Each row was made from one path, in order. Every step used is in the known rows, and no mark comes twice. Write each row's path.
Known rows:
salug/duka/bidigi: [-29  33  -4 -49 -24 -62  37  24  15  24  -7  20   8  -8  -3 -47  12 -24
 -30   7 -16   9  19 -16  -8]
reve/bava/sizuk/duka: [-40  44   3   6 -33  -5  22  31  -1  31   8  28   2   8   8  -8  -2 -34
 -18 -18  50 -14  -5   7 -10]
bidigi/duka/bava/salug: [-33  42   0 -48 -11 -23  66  -1 -30  35  15  28   1 -12  -6 -35   8  -8
  -7   4  46 -23  11  13 -29]
bidigi/duka/reve: [-35  30 -12 -20 -13 -52  42   7 -28  -5  26  28  15  -8   5 -23   9 -19
   0 -12  21  -6 -39  -7 -22]
bidigi/duka/kones: [-35  34  12 -14  -8  -6  34  -8 -11   8  16  31  14   1  -1 -20  19 -13
 -18 -10  34  35 -25  -7 -16]
duka/salug: [-29  18   2 -32  -5  -2  43  32  -6  40   4  20   5 -12   1 -27  10 -21
  -9   7  20   0  21  11  -7]
datop/reve: [-26  11   0 -29 -22 -45  13   1  -6  -4   1  29  12  -5  -5 -11  12 -35
   6 -17  14  24   4   4  -3]
bidigi/duka: [-27  34  -1 -19 -16 -42  47  13 -18   9  17  25   4  -5  -5 -22   9  -6
  -6  -3  16  20 -11  -6 -22]
reve/bava/salug/duka/sizuk: [-47   9  11 -28 -28  31  39   7  15  32   4  18   7 -16  14 -37   3 -29
 -18 -11  54 -31 -20  11 -19]
reve/bava: [-31  18   9 -24 -29  39  33  11   5   3  -1  25   7 -11  22  -6   1 -17
  -3 -18  52   8  13  14  -1]
duka/reve/bava: [-39  17  -1 -24 -25  28  31   5  -4  -8   7  28  16 -13  32  -8   1 -26
   3 -27  60 -16 -13  12  -1]
sizuk/duka: [-30  36 -10 -15 -24 -39  23  25  -5  26   8  24   9   4 -11 -10  12 -30
 -16  -5  45   9  -5   3  -2]
kones/bava/sizuk/duka: [-42  32  -4  -3 -39 -18  20  31  -8  31  22  25   1  15   1 -15  -2 -44
 -21 -10  69 -13   8   5 -11]
salug/duka/limak: [-14  43   2 -39 -21 -64  45  41  22  27   0  18   9 -11  -3 -19  15 -20
 -13  -7  -9  -1   7 -12 -20]
limak/bava: [-21  11  10 -33 -29  26  31  11  -6  -9   8  49   7 -11   5 -17   1 -19
   6  -6  21  10  23  12 -13]
salug/bava/sizuk: [-19  15  20  -1 -21 -15  28  15 -10  23  13  58   1   5   0 -25   0 -28
  -9  -9 -18 -18  30  -3 -23]
sizuk/duka/limak: [-12  55  -8 -30 -23 -42  30  44   4  33   9  12   9  -5 -11   1  13 -33
 -19  -3  19  -5   9  -6  -6]
kones/duka/reve: [-32  32 -19 -16 -19 -19  18  22 -14  19  21  22  24  -3   7 -23   2 -31
  -5 -11  44  10 -38   6 -12]
bidigi/duka/salug/bava/reve: [-20  22   6  -1 -11 -28  54  33 -10  36   3  52  -1  -1   5 -22   0 -19
 -16  -6   8 -19   7  -1 -21]
kones/duka: [-22  36  -9 -16 -23  -7  20  31  -4  33  13  17  15   1  -2 -21   1 -20
 -11  -1  38  35 -11   8 -13]
datop/reve/bava/salug/duka: [-40  22   2 -47 -33 -35  43   7  11   5  -7  26   3  -8  10 -21  10 -25
   5 -25  47 -33 -10  12 -19]
salug/bava/kones: [ -4  21  25   1 -26 -32  33  12  -1 -10   3  62  -1   5   4  -8   8 -16
   0  -9   0  -3  18   5  -3]
bava/salug/duka/reve: [-43  18 -10 -42 -19 -52  43   9  -8  11  14  27  17  -8  -3 -39  20 -29
  -3 -16  33 -53 -30   3 -22]
reve/bava/salug: [-32  15   8 -43 -27  58  40   3 -10  12   5  19   6 -13   8 -17   9 -19
  -3 -13  66 -44  17  23 -10]

Write each row's path:
[-46  24  -3 -26 -29 -21  42  12  12  -4   2  30  13 -10  33 -17   2 -23
   1 -29  55 -16 -29   5 -10] : salug/duka/reve/bava
[  3  39  24 -16 -32  -6  33  31   4 -16   5  48   4  -8   5  -2   8 -16
   3  -7  -4  -5  20   8 -10] : duka/limak/bava/kones
[-29  39  -3   4 -18 -17  28  25   1  56  -3  33  15   1   6 -25  -3 -28
 -22  -9  61  32  -4  15  -8] : kones/duka/bava/reve
[-41  23  14 -20 -13 -27  28  -1  20  17   0  34  18   3   2 -29  24 -22
 -19 -16  32  29 -21  -6  -8] : salug/duka/kones
[-21  28  21   3 -32  10  30  15   8 -13  -3  35   3  -2  22  -3   8 -12
  -1 -20  46   6   4  16   5] : reve/bava/kones
[-29  31   1 -70 -32 -20  46  18   3  15  -2  32   5 -13  -5 -51   8 -23
 -21   9  -4 -37  28  -2 -21] : limak/bava/salug/duka/bidigi
[-43  40  12  -9 -16 -67  45  20   6  49   0  44   3   1   6 -43   1 -24
 -16  -6   7   4  12   0 -27] : salug/duka/bava/sizuk
[ -6  39   2  -8 -33  19  21  48   9  24   4  37  15  -5   3  -8  -4 -29
 -14 -13  22   3   2   7 -18] : kones/duka/limak/bava/reve
[-43  32 -10 -37 -29  26  34   8 -18  11  15  20  11  -8  11 -11   8 -34
  -5 -22  89 -67 -22  21  -9] : sizuk/duka/reve/bava/salug
[-14  46   3   9 -28 -30  19  34   0  17  10  27  10   8   0 -17   5 -14
 -10  -5  32  33 -22  11  -7] : bava/kones/duka
[-41  33  -5 -21 -23  -3  47   6 -15 -12  15  27   9 -12  31 -10  -2 -14
   3 -25  54 -12 -33   4 -16] : bidigi/duka/reve/bava
[-14   4  12   4 -23  -6  27  16   0  17  -2  57   8   1   1 -14   5 -32
 -14 -17  15 -10  18   1  -6] : salug/bava/reve
[-33  39   5   0 -32 -15  20  30  -9  22  16  47   3   9  -6 -17  -2 -34
 -11  -8  23 -13   2   5 -21] : limak/bava/sizuk/duka
[-29  42   9   7 -29 -27  43   9 -10 -26  11  37   5  -2  29  -6   4  -9
   3 -26  46 -11 -40   8  -8] : bidigi/duka/reve/bava/kones
[-23  47   1 -20 -27 -43  22  30  -8  39   6  42   1   7  -7 -30  -2 -43
 -38   7 -21 -23  31 -15 -10] : salug/bava/sizuk/duka/bidigi
[-40   4  12 -34 -29  23  37   8   9  23  10  35   6 -16   0 -44   3 -29
 -11  -3  33 -31 -13  10 -27] : limak/bava/salug/duka/sizuk
[-24  40  -7   6 -23 -40  17  24 -11   4  19  31  21   4   9 -19   6 -26
  -4 -14  40   9 -48   9  -7] : bava/kones/duka/reve
[-36  32  14  -7 -12 -20  35  12 -11  46   7  42   5  -2   3 -34   1 -28
 -14  -3  15   7  29   7 -18] : duka/bava/sizuk
[-31  32  -5 -64 -24 -41  43  18   4  30  -2  17   7 -10 -12 -53  17 -25
 -29  10  -4 -32  21  -8 -14] : bava/salug/duka/bidigi
[-43   6   8 -29 -21  -1  35   8   8  40   9  18   9 -12  -7 -46  13 -33
 -20  -2  30 -27 -21   4 -22] : bava/salug/duka/sizuk
[-44  38 -11   4 -20 -54  15  21 -19  25  24  31  16   7  -2 -22   8 -46
 -16 -17  34 -29 -35  -2 -13] : bava/sizuk/duka/reve
